Known rows, with every way that one mark hangs from another:
libep(munine): [ 1.09  0.43 -4.08 -0.80  1.44 -1.71  0.35 -0.26  0.03 -1.17 -2.02 -0.77
 -0.15 -0.75 -1.07 -0.23  1.14 -0.40  1.24  0.37 -0.04]
libep(zuben): [ 0.88 -0.22 -4.67 -0.28  0.35 -0.78 -0.60  0.31  0.28 -0.08 -1.99 -0.99
  0.41 -0.67  0.11 -0.22  0.55 -1.67  0.37  2.02  0.28]
libep(munine zuben(tetobo)): [ 1.24 -0.02 -6.77  0.19  0.72 -0.28  0.05 -0.65 -0.38 -1.83 -2.14  0.02
 -0.03 -2.13 -1.37 -0.26 -0.67 -1.97 -0.66  0.99  0.24]
rifibe(pedas vozel zuben(libep tetobo)): [-0.42  0.92  2.28 -0.77  0.88  0.38  0.66  0.02  0.48  4.42 -0.88  1.31
  1.37  2.20  0.98  0.78 -0.52 -0.87  0.70  1.08 -0.95]
libep(defib munine zuben(rifibe tetobo)): [ 0.91 -0.77 -4.99 -0.71  0.53 -0.77  0.31 -0.22 -1.02 -2.13 -0.93 -1.73
 -1.28 -2.85 -2.33 -0.21 -2.75 -1.32 -0.74 -0.35 -0.06]
defib(libep(munine zuben(rifibe(pedas)))): [ 1.13  1.27 -3.75 -1.81  0.10 -0.95 -0.24 -1.83  0.65 -1.22 -1.16 -2.41
 -1.79 -0.96  0.43  0.41 -1.28 -1.14  0.41 -1.60  0.65]
rifibe(pedas vozel zuben(libep)): [-0.53  1.30  2.80 -1.64  1.36 -0.33  0.28  0.08  1.33  4.39 -1.08  0.12
  1.29  2.60  1.92  1.35  1.14 -0.47  1.54  1.54 -0.65]
zuben(libep(defib munine)): [-0.13 -1.24 -2.39 -1.44  1.69 -1.74 -1.14  1.18  0.32 -1.27 -1.85 -0.90
 -0.66 -1.00 -0.17  0.75  1.15 -0.20  2.81  1.12 -0.09]
bodase(rifibe(pedas zuben(tetobo))): [-0.57  0.96  0.34 -1.12 -0.22  0.68  1.95  0.16  0.54  1.79  0.08 -0.05
  2.14 -0.54 -1.79 -0.25 -1.20  0.20 -0.70 -1.45 -0.55]
bodase(rifibe(pedas vozel zuben(libep))): [-1.20  1.12  2.56 -1.72  1.03  0.04  0.75  0.51  1.53  2.80 -0.88  0.82
  1.79  0.21  1.08  0.61  1.14  1.02  0.80  0.57 -0.69]
rifibe(pedas zuben): [-0.02  1.53  1.10 -1.80  0.51 -0.45  1.07 -0.21  1.17  3.21 -0.34 -1.99
  1.57  2.22 -0.19  1.01  0.28 -0.94  0.91  0.03 -0.15]
bodase(rifibe): [ 0.21 -0.32 -2.74 -0.57  0.13 -1.11  0.65  1.06 -0.02 -0.92 -1.44  0.21
  0.93 -2.07 -1.19 -1.54  0.88  1.16  0.54 -0.10 -0.37]
libep(zuben(rifibe tetobo)): [ 1.25 -0.85 -4.73  0.48 -0.16 -0.81  0.33 -0.52 -0.94 -0.15 -1.11 -0.06
 -0.22 -1.60 -1.35 -1.13 -2.17 -1.26 -1.01  0.32 -0.21]
defib(libep(zuben(rifibe))): [ 1.16 -0.50 -4.01 -0.72 -1.07 -1.34 -0.94 -0.66 -0.13 -0.37 -1.24 -1.26
 -1.57 -0.81  0.53 -0.91 -1.29 -0.96  0.91 -0.44  0.45]
vozel(rifibe(pedas zuben(tetobo))): [-0.04  2.01  1.43 -1.25  0.05  1.94  0.82  0.11 -0.28  2.90  0.73 -1.80
  2.17  2.15 -1.65  0.67 -0.98 -1.54  1.31  0.38 -0.90]
vozel(rifibe(pedas zuben(libep))): [-0.78  1.17  2.32 -1.87  0.99  0.96 -0.67  0.49  1.08  2.99  0.16 -1.81
  2.09  2.46  0.44  1.87  1.63 -0.84  3.31  1.86 -0.48]
bodase(rifibe(zuben(libep tetobo))): [-0.85 -1.37 -1.18 -0.21  0.10 -0.12  0.38  0.74  0.58  0.98 -0.70  2.17
  1.95 -1.47 -1.24 -0.28  0.14  0.77  0.90  0.19 -0.34]
libep(defib): [ 0.19 -0.66 -1.19 -1.29  0.28 -1.34 -0.22  1.79 -0.42  0.33 -1.18 -1.92
 -0.20  0.18 -0.74 -0.38 -0.17 -0.51  1.69  0.75 -0.40]
defib(libep): [ 0.83 -0.17 -2.23 -0.81 -0.91 -1.34 -0.74  0.47 -0.17  0.43 -1.60 -0.42
 -0.88  0.74  0.56 -1.04  0.00 -0.48  2.37 -0.39  0.00]

Rows:
[-0.08 -0.25  0.43 -0.11  0.72 -0.11  0.28  0.42  0.00  3.34 -1.26  2.18
  1.07  1.36  0.48  0.06 -0.19 -0.67  1.08  1.74 -0.92]	rifibe(vozel zuben(libep tetobo))
[ 0.19  2.24  1.94 -0.97  0.35  0.65  1.81 -0.22 -0.01  4.25 -0.57  0.03
  1.32  2.29 -0.13  0.11 -1.55 -1.20 -0.49  0.13 -1.02]	rifibe(pedas vozel zuben(tetobo))
[ 0.07  1.19  0.56 -0.98  0.08  0.27  1.40 -0.29  0.31  3.29 -0.11 -0.60
  1.60  1.83 -1.08  0.48 -1.31 -1.25  0.10 -0.44 -0.50]	rifibe(pedas zuben(tetobo))
[ 0.65 -1.06 -4.25  0.27  1.49 -1.24 -0.46 -0.03 -0.27 -0.99 -2.12  1.83
 -0.09 -1.29 -0.71 -0.08  0.53 -0.46  1.52  0.80 -0.30]	zuben(libep(munine) tetobo)
[ 1.56 -0.26 -6.13 -0.27 -0.52 -0.76 -0.26 -1.59 -0.73 -2.14 -1.37 -0.19
 -1.99 -2.22 -0.94 -0.88 -2.53 -1.26 -0.07 -1.43  0.35]	defib(libep(munine zuben(rifibe tetobo)))
[-0.57 -1.16 -1.17 -1.23  1.22 -0.52 -0.19  0.67  0.32  0.42 -0.71 -0.30
  0.32 -0.37 -1.41  1.35 -0.64 -0.83  1.92  0.43 -0.20]	rifibe(zuben(libep(defib munine) tetobo))
[ 0.03  2.51  2.43 -1.84  0.82 -0.10  1.44 -0.21  0.80  4.15 -0.74 -1.26
  1.21  2.74  0.70  0.60  0.06 -0.83  0.36  0.64 -0.71]	rifibe(pedas vozel zuben)
[-0.21  0.15  0.96 -0.84  1.16 -0.83 -0.10  0.41  0.79  3.39 -1.48  0.85
  0.99  1.70  1.31  0.64  1.43 -0.30  1.95  2.31 -0.57]	rifibe(vozel zuben(libep))
[ 0.94 -1.32 -3.85  0.22  1.47 -1.90  0.10 -0.77 -0.72 -1.04 -1.42  1.43
 -0.68 -1.84 -1.34 -0.42 -0.65  0.25  0.99 -0.37 -0.47]	zuben(libep(munine) rifibe tetobo)
[-0.70  0.76  1.73 -1.06  0.51  1.72 -0.34  0.40  0.32  3.05  0.39 -0.48
  2.21  2.05 -0.47  1.36  0.03 -1.22  2.48  1.37 -0.84]	vozel(rifibe(pedas zuben(libep tetobo)))
[-0.73 -0.79 -0.67 -2.04  1.68 -1.23 -0.56  0.71  1.12  0.41 -0.87 -1.49
  0.24  0.05 -0.59  1.88  1.03 -0.48  2.80  1.07  0.16]	rifibe(zuben(libep(defib munine)))
[ 1.28  0.93 -4.46 -0.62  0.95 -0.43  0.94 -1.78 -0.21 -0.96 -1.02 -1.19
 -0.46 -1.87 -1.43  0.12 -2.15 -1.42 -1.51 -0.85  0.00]	libep(munine zuben(rifibe(pedas) tetobo))
[ 1.16  0.34 -6.00 -1.03 -0.09 -0.84 -1.17 -0.77  0.53 -2.04 -2.33 -1.19
 -1.37 -1.29  0.47  0.03  0.22 -1.70  1.23  0.26  0.91]	defib(libep(munine zuben))
[ 1.09  1.37 -1.55 -0.26  0.22  0.11  1.11 -0.83 -0.82  1.75 -1.16 -0.12
 -0.27 -0.25  0.18 -0.73 -2.71 -1.35 -2.03  0.26 -0.83]	libep(zuben(rifibe(pedas vozel) tetobo))
[ 0.98  1.69 -0.95 -1.10  0.71 -0.59  0.73 -0.78  0.02  1.68 -1.34 -1.42
 -0.34  0.15  0.98 -0.22 -1.11 -0.98 -1.16  0.75 -0.47]	libep(zuben(rifibe(pedas vozel)))
[ 0.02 -2.47 -0.91 -0.25  0.26 -1.52 -0.47  1.25 -1.12  0.39 -0.63  0.29
 -0.73 -0.91 -0.99 -0.66 -1.95  0.21  1.54 -0.08 -0.84]	zuben(libep(defib) rifibe tetobo)
[ 1.29  0.00 -6.46 -0.21 -0.56 -0.06 -0.81 -0.86 -0.28 -2.00 -2.07  0.12
 -1.27 -1.75 -0.35 -0.49 -1.41 -1.98  0.44 -0.27  0.56]	defib(libep(munine zuben(tetobo)))
[ 0.97  1.81  1.15 -1.27  0.86 -1.29  1.45 -0.38 -0.47  2.45 -0.97 -0.93
 -0.41  1.08  0.49 -0.74 -0.88  0.26 -0.13 -0.34 -1.04]	zuben(rifibe(pedas vozel))
[ 0.33 -1.87 -2.46 -0.66  1.26 -1.75 -0.20  0.40 -0.92 -1.37 -0.93  0.05
 -1.26 -1.97 -1.63 -0.14 -1.56  0.19  1.36 -0.58 -0.61]	zuben(libep(defib munine) rifibe tetobo)
[ 0.47 -0.19 -4.90 -1.47  1.05 -0.84 -0.68  0.60  0.25 -2.14 -1.85 -2.75
 -0.72 -1.90 -0.77  0.62 -0.03 -1.68  0.57  1.38  0.45]	libep(defib munine zuben)
[-0.10 -0.31 -0.10 -2.19  1.87 -1.93 -0.22  0.12  0.46 -0.40 -0.70 -2.13
 -1.11 -0.68 -0.22  1.14 -0.28  0.32  1.92 -0.61 -0.35]	zuben(libep(defib munine) rifibe(pedas))
[-0.14  0.77 -0.16 -0.38 -0.07  0.54  1.95  0.46 -0.36  1.71 -0.77  1.64
  1.58 -0.91 -1.48 -1.33 -1.13  0.56 -0.93 -0.23 -1.01]	bodase(rifibe(vozel zuben(tetobo)))
[-1.00 -1.36  0.89 -1.67  0.76 -1.08 -0.78  1.61  0.92  2.06 -0.60 -1.31
  0.72  1.12  0.12  1.33  0.67 -0.52  2.94  1.54 -0.08]	rifibe(zuben(libep(defib)))
